What can hang from each mark
z_66: z_691 z_914 z_926
z_691: z_31 z_181
z_181: z_691
z_914: z_66
z_214: z_926
z_812: z_183
z_423: z_183
z_31: z_183 z_300 z_691
z_926: z_66 z_214
z_300: z_31
z_183: z_31 z_423 z_812

Every row comes from one small tree of marks. Brackets hold a mark, then the marks that hang from it, in the order of their numbers. Every link used is in the known rows. Which tree was each row made from?
(in the rows, 128 means zero)
Known rows
(z_214 z_926): [154  84 107 109 135 152 114 128 125 143 102 110 162 144 141 143 135 119
 156  91  99 144 201  76  81  67 183 148 158 133 154 178]
(z_300 (z_31 (z_183 z_812))): [144  82  85 106  85 165 157 126 119 156 145 129 116 198 137 169 156  74
 142 130 176 143 168 120  73  77 133 138 133 133 154 170]
(z_914 (z_66 z_926)): [127 113  87 129 115 113  94 113 154 109  92 130 132 133 123 143 138 130
 114 116 110 135 193 118  89  61 189 139 118 122 119 140]
(z_914 z_66): [135 108 103 120 114 121 114 124 143 117  89 124 151 146 135 150 163 134
 129 120 124 105 201 111  75  55 195 140 122 111 138 155]
(z_181 z_691): [147  75  63 145 108 167 142 107 131 155  98 119 141 176 160 141 133 105
 126 124 142 153 175  81  99  70 182 142 150  68 135 140]
(z_300 (z_31 (z_183 z_423 z_812) z_691)): [119 107 117 105  95 134 162 119 105 167 175 108 120 200 120 144 143  71
 152 133 154 144 171 128  73  85 137 130 114 155 134 170]
(z_423 (z_183 z_812)): [165 115  82  77 115 167 171 153 134 169 136 107 127 149 149 148 154 159
 103 155 165 125 124 101  99 110 171 114 140 110 140 147]
(z_423 z_183): [162  99 111 101 111 181 157 138 136 159 131 128 140 158 155 149 145 167
 100 150 157 127 149  86 109 106 171 130 134  96 145 164]
(z_66 (z_691 (z_31 z_300)) z_914 z_926): [ 97 134 117 210 161 148  58  90 137 159  93 144  64 106  97 121  71 145
 131 114 106 178 103  99 159 129 133 138 138 124 125 160]
(z_691 (z_31 z_183 z_300) z_181): [155  98 155 136 141 167  61 134  95 193 124 121 124 164 122 159 164  93
 126  90 137  76 109 124  61 105 126 183 128 141 120 175]
(z_300 (z_31 z_183 z_691)): [131  82 131 116 102 161 139 108  98 157 163 138 125 212 129 147 150  80
 145 125 146 142 201 109  83  89 140 152 115 129 148 177]
(z_183 (z_31 z_300) z_423 z_812): [124 150  83  74 109  96 143 166 120 162 130  38 123 117 119 166 140  82
 148  90 195 152  84 172  63  68 136  92 126 213 104 164]
(z_926 (z_66 (z_691 z_31 z_181)) z_214): [170 106 168 140  70 115 136 121 133 136 116 132 123 140 146 160 103 110
 130  95  98  77 117  69 158 112 145 129 165  59  88 174]
(z_812 (z_183 (z_31 z_691) z_423)): [168 127 133 108 109 100 160 163 107 139 145  68 178 155 103 130 122 100
 118  94 166 123 155 106 105  83 170  90 105 159  91 169]
(z_691 z_31 z_181): [157 118 129 148 154 145  88 132 116 176 105  95 135 163 150 171 168 106
 124  89  94  78 107 113  52 100 173 170 139 111 117 191]
(z_183 z_31): [155 106  96 107 112 137 115 139 121 139 115  92 150 151 153 171 152  98
 120  83 155 136 153 119  88  73 164 122 132 139 129 192]
(z_914 (z_66 (z_691 z_181) (z_926 z_214))): [120 118 121 149 116  92  83 100 146 117 100 127 121 127 118 149 100 138
 128 112  84 107 167  87 136  78 173 132 127 109  73 136]
(z_926 (z_66 (z_691 z_31) z_914) z_214): [162 113 165 173  67 123 143 115 135 141 110 152 106 134 137 146  89 116
 135 107 107 100 121  57 178 116 145 111 161  67 117 178]
(z_423 (z_183 (z_31 z_300 z_691) z_812)): [155 130 107  51 132 151 133 151  95 169 158  90 127 153 132 154 158 145
 113 132 182 136 122 127 104 116 152 113 124 159 119 151]
(z_66 (z_691 z_31 z_181) z_914 z_926): [110 141 117 225 161 126  59  87 143 167  94 122  83 121 113 128  75 143
 126  95  66 141  89  78 163 134 141 135 137 120  92 163]
(z_914 (z_66 (z_691 z_31))): [109 126 120 138 133 119  84 112 148 119  92 124 139 136 126 143 144 143
 133 129 117  96 177 117  96  70 192 143 133  93 119 169]
(z_181 (z_691 (z_31 (z_183 z_423)))): [132  91  84 154  98 169 122 109 130 177 126 122 137 183 145 137 127  81
 119 134 153 131 150 107  81  73 174 146 146  80 120 162]
(z_926 z_66 z_214): [191  84 144 117  45 126 175 133 134 129 116 143 130 145 152 157 122 100
 122 101 122 104 154  69 136  92 155 121 156  69 126 164]
(z_926 (z_66 z_691 z_914) z_214): [167 102 159 170  56 119 161 113 138 134 106 152 113 132 139 138  86 124
 138 104 110 107 135  41 195 113 138 103 157  70 117 162]
(z_181 (z_691 (z_31 z_183))): [142  82  79 150 105 180 112 106 123 175 121 134 136 187 149 140 136  84
 115 132 153 129 159 100  85  77 177 154 150  70 130 159]
(z_926 (z_66 (z_691 z_181) z_914)): [156 115 138 168  87 121 134 106 152 128  74 120 144 137 143 122 119 139
 134  84  96 104 135  69 179 119 137 125 150  83 118 154]
(z_31 (z_183 z_423) z_300 (z_691 z_181)): [123 101 194 115 122 134  97 121  74 195 166 106 135 159  88 100 132  95
 147  97 140 102 153 111  98 107 104 158  89 184 106 139]
(z_66 (z_691 (z_31 z_183)) z_926): [106 110 107 161 131 152  72 100 151 150 128 139  94 122 108 116  84 123
 104 122 114 151 126 110 135 116 147 146 144  93  99 166]
(z_423 (z_183 (z_31 z_691) z_812)): [158 133  96  59 123 142 149 149 107 168 163  85 136 159 145 152 157 142
 104 135 165 124 127 116 108 114 169 103 127 143 112 161]
(z_691 (z_31 z_183 z_300)): [142  92 136 126 129 186  80 138 106 179 131 146 112 154 115 145 158  95
 121 118 171 114 135 136  56  95 139 172 132 124 159 185]
(z_691 (z_31 z_300) z_181): [152 113 144 137 166 156  68 135 100 181 100 103 119 153 135 175 169 110
 137  83 117  94 101 129  49 102 149 185 136 132 127 178]

Write each row's tree
[148 138  79  67 136 102 131 149  94 160 146  56 132 147 131 148 169  85
 131  88 145 130 131 136  79  90 173 104 128 170 111 165]
(z_183 (z_31 z_691) z_812)
[165 124 142 101 118 109 145 167  94 141 139  74 168 148  92 131 123 101
 125  92 182 132 149 117 103  85 153 100 102 173  97 160]
(z_812 (z_183 (z_31 z_300 z_691) z_423))
[129 119 129 223 128 111  94  90 133 163 108 134  75 119 114 135  44 140
 135  97  66 142 103  33 200 130 132 110 135 122  79 144]
(z_66 (z_691 z_181) z_914 (z_926 z_214))
[140 111 135  89 144 135  87 132  80 151 132  93 136 150 124 153 157 101
 138  79 155 147 162 131  88  89 145 140 114 168 128 176]
(z_183 (z_31 z_300 z_691))
[162 136 102  62 127 137 142 147 105 172 161  78 141 162 146 156 158 140
 105 126 153 112 117 112 109 118 165 107 125 149 100 157]
(z_423 (z_183 (z_31 (z_691 z_181)) z_812))
[138  89  83 143 131 182 102 109 115 168 100 125 122 174 145 155 140  97
 132 124 154 150 148 113  73  76 174 165 152  79 139 154]
(z_181 (z_691 (z_31 z_300)))
[159 107 116  80 114 176 124 145 114 155 137 116 140 156 148 169 148 152
 104 129 189 139 137 115 111 105 145 127 126 136 131 171]
(z_423 (z_183 (z_31 z_300)))
[130 108 173 131 105 118 124 117  99 189 177  95 155 172 109  94 128  91
 129 103 106  82 162  90 101 105 143 138  96 154  91 156]
(z_31 (z_183 z_423) (z_691 z_181))
[114 144 158 106 130  92 103 134  93 163 141  49 147 142 119 151 130  92
 151  71 141 134 124 145  81  83 134 122 101 205  84 177]
(z_183 (z_31 z_300 (z_691 z_181)) z_423)
[155 100 135 137 114 127 108 108 137 129  83 111 168 138 137 128 112 130
 163  71  74 124 180  56 150  96 157 136 168 120 126 167]
(z_214 (z_926 (z_66 (z_691 z_181) z_914)))
[150 136 102  63 154 104 101 149  71 172 137  51 123 141 118 160 174  86
 146  71 151 125 112 145  78  97 142 123 122 197 100 147]
(z_183 (z_31 z_300 (z_691 z_181)) z_812)
[112  98 182 108 113 147 108 125  80 185 170 124 126 151  82  90 127  96
 143 117 163 130 171 121  94 100 114 150  92 174 131 145]
(z_31 (z_183 z_423) z_300 z_691)
[145 118 147 151 119 140  95 134 121 192 137  98 141 167 134 150 148  86
 120  97 116  65 102 118  60  97 151 159 125 133 100 191]
(z_691 (z_31 (z_183 z_423)) z_181)
[123 100 112 160 115 130 113 104 145 139 124 139  82 111 119 133  58 132
 119 119 101 165 134  69 164 107 150 119 148  88  92 152]
(z_66 z_691 (z_926 z_214))
[140 112 161 142 131 151  73 136 105 195 130 105 129 157 118 155 149  88
 131  92 138  79  96 133  58  99 124 173 121 154 108 180]
(z_691 (z_31 (z_183 z_423) z_300) z_181)
[149 107 101 120 118 167 113 145 122 182 141 123 118 157 126 141 164  86
 112 125 154  98 123 130  53  94 166 148 141 114 145 187]
(z_691 (z_31 (z_183 z_812)))
[193  95 115  99 118 139 133 169  98 131 114 101 162 150 106 152 143 108
 113  89 197 131 158 105 107  84 151 112 119 147 120 157]
(z_812 (z_183 (z_31 z_300)))
[109 122  98 211 138 134  96  88 154 146  93 138  84 110 110 109  63 152
 127 111  92 181 128  65 183 121 143 115 135 115 120 147]
(z_66 z_691 z_914 z_926)
[122 133 142 215 159 137  85 104 127 177  91 113 108 140 131 135 109 144
 146 101  86  97  99  69 145 124 151 136 140 108 116 182]
(z_66 (z_691 z_31 z_181) z_914)
[136 108 101 132 102 108 103 114 143 115 106 139 119 133 123 154 123 123
 118 121 107 127 188 101  98  62 186 132 122 118 110 142]
(z_914 (z_66 (z_926 z_214)))
[149 110 130 163  82 131 143 107 156 123  79 131 137 131 139 115 117 139
 131  97 114 122 147  74 175 113 142 119 152  75 137 159]
(z_926 (z_66 z_691 z_914))
[134 122 109 124 109 150 125 147 131 185 147 107 120 150 123 137 149  82
 116 128 155 101 111 139  48  89 164 137 136 129 133 189]
(z_691 (z_31 (z_183 z_423 z_812)))
[109 126 118 148 122 105  75 104 148 117 108 139 108 124 114 149 102 134
 122 128 100 118 164 107 117  77 184 136 134  99  91 156]
(z_914 (z_66 (z_691 z_31) (z_926 z_214)))
[176 118 114 114  95 110 167 169 122 133 128  73 177 150 112 144 122 102
 114  94 184 125 144 107 101  74 165  87 115 153  97 172]
(z_812 (z_183 z_31 z_423))
[130  81 145 117  85 167 120 139 116 173 139 134 127 141 101 121 126  95
 134 118 196 134 148 123  87  82 104 144 111 163 145 150]
(z_31 (z_183 z_423) z_300)
[129 118 134 208 143 132 109 102 132 166  83 111 119 136 134 127 103 156
 150  96  87 110 121  46 168 119 144 123 137 111 119 161]
(z_66 (z_691 z_181) z_914)
[175  93 163 135  59 114 155 118 134 130 111 131 130 139 148 151  97 116
 133  93  98  85 132  54 173 108 140 120 161  61  90 158]
(z_926 (z_66 (z_691 z_181)) z_214)
[121 115 117 216 119 126 109  92 141 155 112 151  67 109 110 125  41 142
 131 117  89 169 120  42 196 121 140 103 138 110 104 150]
(z_66 z_691 z_914 (z_926 z_214))
